Each row was made from one path, in order. Every step used is in the known rows, and no mark comes twice. Write each row's path.
(in the rows, 128 means zero)
Known rows:
p -> r -> a: [181  97 139 124  92 117 115 138  97 124 102 117 128  99 127 112 113 120
 140 170 210 116 123 157 135 138 144]
j -> k -> a -> r: [125  80  90 117 106 109 141 146 116  87 116 149 113  94 125 159 131  90
 116 171 139 125  93 150 116 148 143]
j -> k -> r -> a: [160 105  77 115 100 128 147 142  99  92 101 152 123  89 106 137 126  87
 110 160 124 120 106 155 116 155 143]
j -> r: [129 109  89 149 104 107 134 139 122  93 112 152 145  95 162  73  69 120
 117 147 128 150 127 147 121 149 151]
k -> a -> r: [124  81  89 127  91  86 126 118 115  95 120 144 130  88 163 144  77 106
 133 183 171 144 107 147 128 144 137]
r -> k -> j: [132 118 103 129  91  87 150  25 114 123 124 127 125 121 108 161 125  93
  85 174  85 179 100 149 132 154 145]
a -> k -> q -> p: [131  97  93  97 128  99 114 195 132  88  99 131  90 110 220  80  75  99
 120 204 120 180 125 130 112 121 141]
k -> t -> r -> a: [189 119 101 124  83 139 113 126 102 162 115 128 141  76 132 158 101 105
 145 129 118  70 123 147 158 146 141]
p -> r -> k -> j: [144 127 127 156  96 114 140  98 107 153 125 105 134 132  96 186 139  96
  84 175 142 164 109 154 147 143 151]
k -> a -> r -> t: [146 111 114 122  94 112 125 111 108 126 127 151 124  79 172 138  68 107
 137 171 115 106  94 132 138 148 141]
j -> r -> a -> k: [149  94  88 102 111  98 135 129 118  74  89 187 111 110 111 127  70 123
 129 147 182 162 107 145 121 142 145]
a -> k: [132 100  58 110 119  93 131 112 132  81  86 183 123  95 147  94  82 112
 125 190 179 168 110 136 106 160 141]
k -> p -> r -> a: [176 135 141 121  92 108 121 148 106 108 118 106 110  88 146 143 126 128
 142 165 229 125 111 146 156 109 137]
t -> r -> k: [166  96 102 153  95 123 126 118 124 153 116 125 152  95  95 154 173  85
 111 142  79 137 130 154 145 159 145]
a -> k -> p -> r: [138 143  85 134 123 113 125 197 135  99 102 148 114  97 157 157 112 124
 126 186 245 168 105 133 144 120 138]
q -> p -> r -> a -> k: [175  98 117  96 123 121 109 214 116 124  86 108  79 110 131 113 117 116
 155 174 245 139 109 147 124 119 142]
p -> r -> t: [175 138 137 149 105 151 116 168 107 164 110 128 140  88 165  93 100 116
 130 171 127  91 121 135 138 150 151]
k -> q: [138  94 114 126  96  96 120 116 114  87 116 138 136 101 212  79  72 101
 103 204  85 156 137 139 128 141 144]
q -> k -> j -> r: [112 129  82 139  97  89 158  88 128 108 105 130 114 118 121 170  73 118
  52 163 116 181 117 148 137 140 148]
a -> r -> k -> q: [119  82 106 145 109 119 135 164 117 101 131 143 153 124 168 161 107  88
  99 191  65 201 143 137 143 127 146]
a -> k -> p -> r -> t: [161 173 111 129 126 141 126 191 129 132 108 150 107  89 167 154 110 125
 129 174 184 128  94 117 152 122 142]
t -> r: [149  92  92 149  92 117 115 128 126 135 108 129 152  89 147 106 129 107
 129 160 130 126 138 153 138 160 142]
j -> k -> q -> r: [142  92 141 135 103 136 137 197 123 115 116 117 107 112 173  84 150  86
  72 175  18 149 149 126 128 137 162]

Write each row's path:
[187  90 120 134  75  97 117  82 111 155 123 114 124  77  86 185 172  72
 105 137  76 117  98 159 150 157 144]  t -> r -> k -> a
[147 146 111 148 104 117 122 180 123 112 122 110 132  87 177 123 124 125
 130 175 217 136 117 141 150 118 141]  k -> p -> r
[155 146  74 152  99 139 134 137 106 138 115 155 152  70 186  95  55 101
 116 169  76 117 115 133 130 165 142]  k -> r -> t
[162  90 132 149  90 127 117 141 117 144 126 117 150 113 145 165 154  76
  89 165  18 161 143 147 159 139 147]  t -> r -> k -> q
[178 127  92 102 101 135 135 161 114 143  96 159 102  83 128 138  77 108
 126 142 136 121 115 117 140 137 150]  q -> r -> a -> k -> t
[166  92 134 139 103 130 107 196 123 162 128  71 116 112 171 134 167  74
 108 158  26 157 147 148 154 120 148]  t -> r -> k -> q -> p
[144  92 141 146  89 114 124 168 118 121 120 113 121 105 210  70  96 102
  90 188  51 166 159 122 140 135 156]  k -> q -> r
[144  96  99 101  87  95 129  49 117 127  97 147 103 142  92 207 120 113
 115 176 190 165 105 155 151 148 138]  t -> r -> a -> k -> j
[170 140  78 131 104 131 137 114 110 146 122 146 147  65 127 143 102  82
 111 142  54 110 103 134 133 151 146]  r -> k -> t
[178 135 142 109 105 132 134 180 108 104 114 109  92  96 110 161 183 113
 125 154 195 107  99 149 143 113 143]  j -> k -> p -> r -> a
[130 113 120 118  81  86 144  48 102  97 121 135 113 134 124 148  70 126
 105 153 150 159 107 156 141 136 148]  k -> j -> r -> a
[133 116  49 147 112 134 149 174 117  94 104 153 143  85 137 117 119  85
  93 174 105 134 112 149 108 166 144]  j -> k -> r
[162 133  75 154  93 147 114 154 118 165 118 135 161  73 160 137  99 100
 128 143  97  82 130 142 149 153 144]  k -> t -> r
[159  83 121  68 115  93 113 168 115  86  97 126  69 117 188 102  84 104
 133 195 140 167 120 137 122 112 138]  r -> a -> k -> q -> p
[163 100 121 146  95 117 144 139 123 149 117 116 125  87 113  93 156  89
 100 143  47 161 136 130 133 152 159]  q -> r -> k
[178  96 117 110  83  76 131  52 106 116 120 133 112  67 101 147 134  75
 105 157  85 131  83 150 124 155 143]  r -> k -> a
[168 127 134 142  95 140 134 139 118 166 116 125 116  79 179  51 104 110
 117 150  48 108 137 114 137 155 158]  q -> r -> t
[190 122 102 113  94 162 128 153 104 156 111 137 125  83  95 175 156  88
 126 119  88  53 111 150 145 148 146]  j -> k -> t -> r -> a
[153 140  96 124 102  93 142 104 126  99 128 129 120  76 138 143 148  98
 114 152 102 165 100 136 142 128 138]  r -> k -> p
[191 105 143 138  88 105 119 127  99 145 119 111 118  81  88 174 151  81
 102 159 138 118  89 156 140 143 148]  p -> r -> k -> a
[103 124  94 149  93  93 145  76 118 102 124 142 130 131 152 124  62 122
  91 163 136 169 115 151 136 147 150]  k -> j -> r
[122 117  17 139 118 108 138 163 125  85  88 188 144  89 150 129  55 100
 107 191 173 179 110 140 113 165 138]  a -> k -> r
[172 128  67  84 109 117 129 109 109 108  92 184 113  76 129 145  54 108
 140 158 160 114  93 129 125 146 137]  r -> a -> k -> t
[159 106  76 124  86 104 133 111  96 100 106 144 139  82 144 121  70 103
 128 172 157 137 119 152 129 153 137]  k -> r -> a
